Every row comes from one small tree of marks. The marks that hang from a mark follow it in brackets, in the order of their numbers. Every link used is in the known rows. Which tree was each row made from?
(in the rows, 128 means zero)
Known rows
q_788{q_885{q_957{q_978}}}: [ 90 128 158  93 113 150 160  72 123 157 108 161 103 161 107 131 154 111
 164 161 163  99  95 128 103 134]
q_885{q_957{q_251 q_978}}: [ 88 132 140 104  94 138 150  85 119 154 123 173 108 169 113 154 162  98
 156 149 177 110  93 110 126 130]
q_978{q_311 q_957{q_251{q_738}}}: [ 89 136 178 122  72 170 155 105 161 165  85 171 120 144 125 223 155 139
 113 134 144 105  78  91 112 138]
q_109{q_222{q_251{q_957{q_978{q_311}}}} q_738}: [123 105 161 108  90 179 135  69 148 165 113 164 109 164 127 198 145  68
 111 120  87  80 113  75 107 105]
q_142{q_202 q_978{q_311}}: [ 94 140 131 125  71 171 159 111 143 166 102 132  95 147 161 179 148 134
 128 143 139  77 109 101 102 139]
q_311{q_885{q_957{q_251{q_738} q_978}}}: [ 89 126 123 116  94 158 133  94 131 148 127 150 126 173 129 141 169  97
 142 143 154 111  84  93 130 123]
q_222{q_109}: [107 119 160 105  86 155 148 117 150 163 108 160 126 161 154 174 139 131
 147 134 143  99  96 115 103 127]
q_788{q_885{q_957{q_978{q_311}}}}: [ 79 125 163  99  99 148 164  75 133 165  99 175  97 143 113 156 146 105
 166 163 153  97  94 117 109 139]
q_157{q_142{q_978{q_957}}}: [105 164 191 121  74 167 153  86 152 164 102 164 103 151 115 178 144 170
 122 107 158  91  89 111  79 129]
q_109{q_222 q_738}: [138 115 132 119  94 177 139  88 152 163 107 151 106 148 128 194 143 126
 116 137 120  84 109 109  84 123]
q_251{q_738 q_957{q_978{q_311}}}: [105 126 148 113  89 181 163  89 163 175 113 147 106 176 122 181 144  82
 113 137 119  83 104  83 105 120]
q_957{q_251{q_738}}: [104 137 141 117  93 161 154 113 141 155 107 142 124 160 123 181 152 125
 126 142 157 122  99 102 112 123]
q_788{q_885{q_957}}: [ 94 127 160 100 112 148 156  90 129 156 104 151 110 149 107 141 157 136
 156 174 171  96  94 120  96 136]
q_124{q_788}: [112 117 150 126  98 131 165 114 144 168 111 160 114 159 126 169 125 134
 165 136 143  83 116 126  98 135]
q_124{q_788{q_885{q_957}}}: [103 113 172 109 122 127 171 102 122 156 112 165 118 147 110 133 138 139
 174 165 158 100 105 125 101 132]
q_202{q_142{q_978}}: [115 152 143 117  84 161 155 110 151 155 119 133  79 162 121 173 132 132
 115 116 161  91 108 115  93 126]
q_142{q_978{q_311 q_957{q_251}}}: [ 82 157 176 121  59 159 152  93 151 168  91 177 100 144 138 218 159 144
 121 111 164  93  87  96 110 155]
q_142{q_202 q_978{q_311{q_885} q_957}}: [ 81 141 148 133  53 179 135 100 160 164  91 136 109 148 167 182 166 155
 121 121 124  45  85  97  99 153]
q_109{q_738}: [120 118 139 119  91 167 148  91 140 162  91 147 114 153 127 186 149 133
 129 146 132  80 104 128  86 128]
q_624{q_885{q_957{q_251 q_978}}}: [ 89 121 159  90  97 146 134  84 124 158 107 175 120 159 122 139 154  90
 171 151 179 112  92 107 126 137]
q_624{q_885{q_957{q_978{q_311}}}}: [ 88 114 163  98  89 154 140  81 144 177  98 179 108 148 132 158 138  89
 172 159 158  84  96 106 114 146]
q_885{q_957{q_251{q_738} q_978}}: [101 129 142 109 104 157 153  93 123 152 129 158 120 174 117 151 163  94
 134 152 166 130  90  98 128 117]
q_337{q_251{q_738 q_957{q_978{q_311}}}}: [ 99 122 159 125  91 186 154  82 155 176 117 170 111 184 116 205 150 102
 120 132 115  94 102  90 102 131]
q_251{q_738 q_957{q_978{q_311{q_885}}}}: [ 92 124 127 120  76 180 146  90 172 172 113 137 118 176 134 171 149  85
 119 128 110  64  97  80 108 127]
q_157{q_142}: [104 146 158 119  85 152 155 103 150 164 102 160 107 144 105 169 129 149
 146 136 150  99 101 119  85 113]
q_978{q_311{q_885} q_957{q_251{q_738}}}: [ 78 133 160 130  62 170 135 103 171 161  86 161 129 144 141 212 161 141
 121 123 131  85  72  88 116 144]
q_624{q_885}: [103 122 159  99  89 162 137 101 156 172  85 149 121 152 132 164 136 125
 163 147 160  81 107 120  95 145]

Which tree is each row?
[ 80 145 128 126  65 143 132 114 144 147 126 155  90 138 133 168 152 117
 117 125 169  93  82  83 128 131] => q_202{q_142{q_978{q_311{q_885{q_957{q_251}}}}}}
[ 72 158 163 136  46 166 135 104 145 149  87 160 112 123 150 180 160 167
 122 108 128  85  75  83 105 126] => q_157{q_142{q_202 q_978{q_311{q_885} q_957{q_251}}}}
[ 78 128 143 111  81 139 154  87 128 164 115 187  99 153 120 178 154  92
 154 151 166 107  89 100 132 136] => q_885{q_957{q_251 q_978{q_311}}}
[ 92 140 128 127  71 153 133 107 156 157 128 142  87 146 134 162 143 121
 120 131 157  71  89  90 113 132] => q_202{q_142{q_978{q_311{q_885{q_957}}}}}
[110 124 155 119 104 186 151  81 145 167 127 156 117 201 109 180 157 106
 120 129 126  99 104  98  95 125] => q_337{q_251{q_738 q_957{q_978}}}
[103 154 181 125  70 175 155 112 159 151 101 158  94 143 127 216 144 136
  79 106 149 117  82  82 110 124] => q_202{q_142{q_978{q_311 q_957{q_251{q_738}}}}}
[ 84 140 132 135  70 161 139 109 136 155 118 140 108 133 150 136 156 146
 135 147 138  80  89  82 105 115] => q_157{q_142{q_202 q_978{q_311{q_885{q_957}}}}}
[101 161 178 115  71 159 146 104 147 146 107 160  87 155 113 193 150 143
 101  98 170 101  86 106 103 131] => q_202{q_142{q_978{q_957{q_251}}}}
[106  96 191  98  83 171 142  84 135 158 101 175 134 168 159 185 146  74
 122 116  89  93  97  84 117 101] => q_222{q_109{q_738} q_251{q_957{q_978{q_311}}}}
[ 93 141 129 128  77 162 137 120 147 143 131 139 102 142 137 167 154 114
  99 130 158 112  82  69 130 120] => q_202{q_142{q_978{q_311{q_885{q_957{q_251{q_738}}}}}}}
[ 83 133 117 132  77 172 140 119 128 146 123 124 123 147 168 148 176 122
 117 155 145 102  85  62 132 125] => q_142{q_202 q_978{q_311{q_885{q_957{q_251{q_738}}}}}}
[100 115 159  92 101 155 134  79 136 168 110 164 114 165 126 133 145  95
 170 155 168  89  98 116 109 140] => q_624{q_885{q_957{q_978}}}
[129 121 162 100 109 185 138  84 156 158 141 134 119 196 117 162 149  74
 104 117 109 103 116  64 111  98] => q_109{q_222{q_251{q_738 q_957{q_978}}}}
[ 79 138 175 118  61 151 149  98 156 169  79 187 110 139 121 225 154 142
 133 131 153  87  81 106 109 148] => q_978{q_311 q_957{q_251}}
[115 111 195  96 102 174 142 117 149 151 123 137 152 188 147 156 151 103
 111 131 118 116  99  68 115  97] => q_222{q_109 q_251{q_738 q_957}}
[ 81 123 125 127  80 156 135 111 149 157 114 152 130 144 135 173 163 116
 132 158 152 104  79  77 132 131] => q_978{q_311{q_885{q_957{q_251{q_738}}}}}
[117 121 160  98 100 167 134  79 151 162 136 151 106 193 113 164 147  76
 127 112 119  84 118  78 110 111] => q_109{q_222{q_251{q_957{q_978}}}}
[104 150 146 122  70 158 161 111 159 165 109 146  74 144 130 195 123 125
 113 118 152  88 104 105  99 131] => q_202{q_142{q_978{q_311}}}
[ 89 123 124 113  89 148 129  82 140 161 126 153 111 176 129 138 159 106
 161 142 154  71  91 115 114 136] => q_311{q_885{q_957{q_978}}}
[ 89 149 162 129  53 168 134 100 177 161  97 152  87 146 135 202 138 148
 105  96 137  56  81 102  94 145] => q_202{q_142{q_978{q_311{q_885} q_957}}}
[119 100 191  97  95 169 132  98 134 148 106 154 148 175 147 168 157 103
 116 129 107  95  98  85 105  98] => q_222{q_109{q_738} q_251{q_957}}
[ 93 151 163 118  71 168 148 102 130 149  99 144 112 159 144 174 175 153
 115 123 159  91  89 101 105 139] => q_142{q_202 q_978{q_957{q_251}}}
[111 102 144 115  79 180 117  67 158 161 113 153 117 163 141 188 150  70
 116 109  75  59 106  69 111 113] => q_109{q_222{q_251{q_957{q_978{q_311{q_885}}}}} q_738}
